Known rows, with every step that occurs:
demulu dozafar bukit nokekos: [-0.83 -1.85 -0.35 -2.21  0.18 -0.97  1.25  0.57  0.14 -0.35 -0.74  3.46
 -2.00 -5.48 -3.06  0.65  0.98  1.57  0.65  0.51 -2.26 -2.18]
dozafar bukit nokekos demulu mubi: [-2.95 -1.14  1.37  1.16 -1.32  0.35  1.51 -0.14 -2.04  0.07 -0.48  2.67
 -1.89 -3.01 -2.85  0.95  2.16  1.82 -0.64  0.09 -1.39  0.82]
mubi bukit dozafar demulu: [-1.45 -0.41  1.09 -0.78  0.62 -0.55 -0.27 -3.73 -1.97 -0.64  0.63 -1.57
  1.86 -3.34  1.56 -0.22 -0.65  2.12 -2.21 -3.42 -0.40  0.28]
pugif kosu demulu: [ 2.12  2.67 -1.03  1.00 -0.76 -2.14  0.62  0.87  0.44 -0.24  0.20  0.78
  0.78  3.75  0.97 -0.90 -0.45  0.02  0.14  1.55  1.22  0.14]
nelo bukit dozafar demulu kosu: [-0.90 -2.29  0.96 -0.85  1.42  0.02  0.02 -0.97  1.19  2.39 -1.54 -2.62
 -0.38 -1.03  1.75  0.17 -2.15  1.76  0.87 -0.56  0.82 -0.18]
nelo bukit nokekos demulu mubi: [-2.42 -1.54  3.44  1.90  0.11 -0.70 -0.66  1.51  0.31  0.73 -2.74 -0.93
 -0.30  0.28  1.65 -0.01 -0.90  1.58  0.86  0.35 -0.12  1.68]
dozafar bukit nokekos demulu: [-4.07 -1.47  1.85  0.62 -2.05  0.94  1.28 -0.15 -1.52  0.13 -0.26  2.75
 -1.54 -2.62 -2.29  0.66  1.34  0.57 -1.27 -1.09 -0.99  1.77]
kosu pugif mubi demulu nelo: [ 2.07  3.33 -1.08 -1.37 -1.53 -0.11 -2.03 -1.78 -0.58 -0.68  1.35 -2.30
  0.34  2.60 -0.14  1.12  2.01 -5.23 -0.33  0.27  0.49 -2.86]
kosu pugif: [ 1.52  0.73  2.03 -1.15 -1.90 -0.25 -2.48 -0.67  1.04  1.02  0.59 -0.37
  0.55  1.25 -0.07 -0.92  1.69 -2.32 -0.11 -1.04 -0.77  0.26]
pugif mubi bukit dozafar demulu: [-2.01  2.22 -1.70 -0.48 -0.47 -0.62 -0.39 -3.30 -2.91 -0.38  0.82 -0.99
  1.01  1.37  2.50  0.80 -0.53  1.32 -0.37 -1.81  0.26 -1.63]
demulu nokekos: [ 0.97  1.51 -0.83 -0.60  2.08  0.87 -0.48 -0.36 -0.93  0.97  0.08  0.31
  1.41 -0.91 -0.80 -0.64 -1.01 -4.07  2.71 -2.35 -0.55  0.11]
bukit dozafar demulu kosu pugif mubi: [ 0.97 -0.20 -1.51 -1.90 -0.78  2.90 -0.31 -2.09  0.58  0.56  1.56 -2.09
 -1.73  0.29  0.09 -0.35  0.74  1.37 -0.42 -0.96  0.37 -2.13]
bukit nokekos demulu: [-2.66 -0.77  2.17  1.65 -2.09  1.73 -0.37  1.61 -0.11 -1.13 -0.43  0.74
 -0.35 -0.21  0.73 -1.42 -0.19  0.51 -1.47 -2.12 -0.29  3.22]
mubi bukit: [-1.27  0.51  0.73  0.48  1.27 -2.53 -0.57 -1.50 -2.01  0.71  0.47 -0.36
  3.59 -1.81  0.92  0.09 -0.73 -0.96 -0.70 -2.47 -0.55  1.18]
bukit dozafar demulu kosu: [ 0.60 -1.37 -1.51 -1.31  0.62  1.84  0.75 -1.52  0.40  0.86  0.92 -1.49
 -0.94 -2.52  0.15 -0.84 -0.81  2.03 -0.66 -1.77  0.60 -0.35]
mubi demulu: [-0.52  1.49 -0.53  0.44  0.57 -2.64  0.05 -2.50 -0.99  0.02 -0.42 -2.16
  2.51 -1.67  1.71 -0.09 -1.09 -4.36 -2.11 -1.64  0.74  0.64]
kosu demulu: [ 1.25  0.24  0.47  0.25 -0.81 -2.10 -0.06  0.63  1.99 -0.08  0.69 -0.82
  0.90  2.11  0.20 -0.39 -1.49 -4.23 -0.94 -0.33  0.92 -0.87]
pugif kosu bukit dozafar demulu: [ 1.68  1.12 -1.21  0.42 -0.12 -0.30  0.48 -0.99  0.06 -0.45 -0.36  1.95
  0.33  3.12  1.94 -1.23  0.01  5.81  0.09  1.62 -0.11  1.59]
pugif kosu bukit nokekos demulu nelo: [ 1.57  1.07 -0.87  1.82 -0.10  0.91  0.40  2.58 -0.02 -1.62 -0.06  2.78
  0.24  3.41 -0.09 -0.55  0.75  3.59  0.48  2.45 -0.13  2.53]
pugif kosu bukit nokekos demulu dozafar: [ 1.02  0.28 -0.08  1.60  0.19  0.05  0.48  2.36  0.95 -1.90 -0.65  3.33
 -0.02  2.81  0.86 -1.35  0.71  5.52  0.33  2.99 -0.90  1.91]
pugif kosu demulu nelo bukit dozafar: [ 3.06  1.04 -0.39 -0.11 -0.59 -0.72  0.50  0.89  1.21 -0.53  0.21 -0.99
 -0.19  2.78  1.17  0.18 -1.03 -0.92  0.87  2.37  2.01 -1.12]
pugif kosu bukit nokekos: [ 0.65  1.29 -0.96  1.03 -0.65  0.40  0.31  1.31  0.54 -0.21 -0.88  3.26
  0.90  3.47  0.56 -0.80  0.88  3.47  0.53  1.69 -1.47  2.42]
pugif mubi demulu nelo bukit: [-0.09  3.28 -3.09 -0.14  0.82 -2.43 -0.28 -1.13 -2.15  0.18 -0.43 -2.40
  1.03  2.06  1.56  2.27 -1.51 -4.68  1.04  0.72  1.85 -2.46]

Rows:
[-1.09 -1.75  1.97  1.20 -1.38  4.14 -0.50  2.31  1.61 -0.41  1.03 -0.62
 -0.81 -0.13 -1.43 -0.97  1.70 -0.85 -1.33 -0.97 -0.67  1.86]
bukit nokekos demulu kosu pugif
[ 0.51  3.10  0.00 -0.80 -2.17 -0.38 -2.15 -2.63 -0.20 -0.02  0.72 -2.12
  0.74  3.34  1.21  0.46  2.01 -4.46 -0.92 -0.13  0.05 -2.04]
kosu pugif mubi demulu
[ 0.49 -0.06  0.47  2.09  0.00  1.48 -0.68  1.76  0.39  0.66  2.25 -1.44
 -0.17  3.60  0.13 -0.83  0.95 -1.13  0.23  1.06  1.83  0.50]
nokekos demulu kosu pugif mubi
[-0.75 -1.71  1.59  1.02  0.86 -2.62  0.85  1.07 -1.02 -1.07  0.22  1.98
 -1.22 -2.27 -0.18 -0.84 -0.29  2.54 -0.06  1.09  1.05  0.24]
nokekos demulu dozafar bukit
[ 0.73 -2.60 -1.90  0.36  1.85  2.62  0.77  2.73  3.03  1.78  1.02  0.96
  0.95  0.56 -2.53  0.39  0.46 -1.25  0.73  1.21 -1.74  0.76]
demulu kosu bukit nokekos
[-2.63 -2.28  1.94  0.17 -1.68  3.10  0.97  0.34  0.02  0.65  0.99  1.60
 -1.95 -2.43 -4.07  0.88  3.20 -0.38 -1.28 -0.11 -1.44  0.50]
dozafar bukit nokekos demulu kosu pugif
[ 1.74  1.72 -2.04 -1.02  3.16 -3.06 -0.26  0.92 -2.59  0.11 -1.36 -0.56
 -0.95 -2.14 -2.09  1.07 -2.11  2.69  1.57 -0.86  1.09 -1.03]
dozafar demulu nelo bukit
[ 2.19  1.60 -1.46  0.06  1.08  1.25  0.49 -1.24 -0.04 -0.74 -0.21  1.72
  0.45  2.61  1.03 -1.03  0.11  4.45  1.14  1.20 -0.52  0.79]
pugif kosu bukit dozafar demulu nokekos
[-2.89 -2.55  2.66  1.69  0.51  1.12 -0.21  2.41  1.54  1.53 -1.79 -1.43
  0.00  0.21  0.89  0.06 -1.26 -0.05  0.70 -0.08  0.26  2.10]
nelo bukit nokekos demulu kosu
[ 1.53 -1.40  0.34 -1.63  0.44 -0.29 -0.80  0.54  0.41  1.08 -0.49 -1.77
 -0.15 -1.45  0.86  0.94 -2.19 -2.46  2.02 -0.12  1.51 -0.39]
demulu nelo bukit dozafar
[ 0.55  1.98 -0.13 -1.89 -1.54 -0.98 -1.10 -2.83 -0.24 -0.59  0.66 -0.77
 -0.63  0.81 -0.80  1.28  2.90 -3.14 -0.56  1.33 -0.72 -4.17]
kosu pugif mubi demulu dozafar bukit
[-0.01  0.48 -0.33 -0.62  1.29 -0.98 -0.09 -0.66 -0.64 -0.67 -1.16 -3.11
  1.30 -3.09 -0.26  1.79 -1.22 -5.18 -0.99 -0.71  0.64 -0.66]
mubi demulu nelo bukit nokekos
[-1.40 -1.51  1.76  0.71 -0.87  0.93 -0.19  2.33  0.63 -2.09 -0.50  1.22
 -1.14 -1.84  0.25 -1.51 -0.15  1.82 -0.93 -0.91 -0.67  1.28]
bukit nokekos demulu dozafar
[-1.02 -1.05  1.91 -1.31  1.36  0.41 -0.72 -2.18  0.35  1.24 -2.20 -2.35
 -0.25 -1.14  2.10 -0.15 -2.37  0.93  1.49 -1.72  0.35 -0.35]
nelo bukit dozafar demulu nokekos
[ 1.63 -3.51 -1.43 -0.02  1.59  2.41  0.72  0.82  3.48  2.09  1.84 -0.31
  1.13  0.86 -0.20 -0.14 -0.33 -1.37  0.62  1.32 -0.27  0.49]
demulu kosu bukit dozafar
[ 1.62 -1.39  0.18 -1.44  0.33 -3.04  1.28  0.63  2.06 -1.00  0.67  1.03
 -0.96 -1.52 -2.36  0.67 -0.28 -2.31 -0.37  1.80 -0.04 -4.02]
kosu demulu dozafar bukit
[-1.91 -1.70  0.73  1.73 -0.49  3.13  0.48  2.73  0.82 -0.10  0.60  0.01
 -0.43 -0.86 -0.91 -0.89  0.24 -0.25 -0.91 -1.14 -0.14  2.41]
bukit nokekos demulu kosu
[ 1.65 -0.09 -1.32 -2.23 -0.11  0.75 -0.02 -1.61 -1.05 -0.80  0.74 -0.98
 -1.44 -2.91  0.04 -0.41 -1.12  1.79 -0.49 -2.21  1.02 -0.64]
bukit dozafar demulu nelo
[ 0.44 -1.31 -0.77 -1.90  1.31 -3.24  1.16  0.04 -0.55  0.51 -0.32  3.14
 -1.23 -4.60 -2.23  0.48  0.18  1.37  1.34  1.14 -1.04 -2.32]
demulu dozafar bukit
[-0.98  2.81 -2.71 -0.39 -0.19 -0.69 -0.23 -0.77 -1.65 -0.51 -0.75 -2.20
  0.39  1.47  0.87  2.46 -0.83 -4.60  0.55  0.23  0.93 -2.33]
pugif mubi demulu nelo bukit nokekos
[ 1.25  1.23 -0.31  2.79  0.04  0.00  0.55  1.74 -0.16 -1.11 -0.77  2.86
  0.27  3.79  0.68 -0.95  1.54  5.48  0.47  3.14 -0.86  2.44]
pugif kosu bukit nokekos demulu mubi
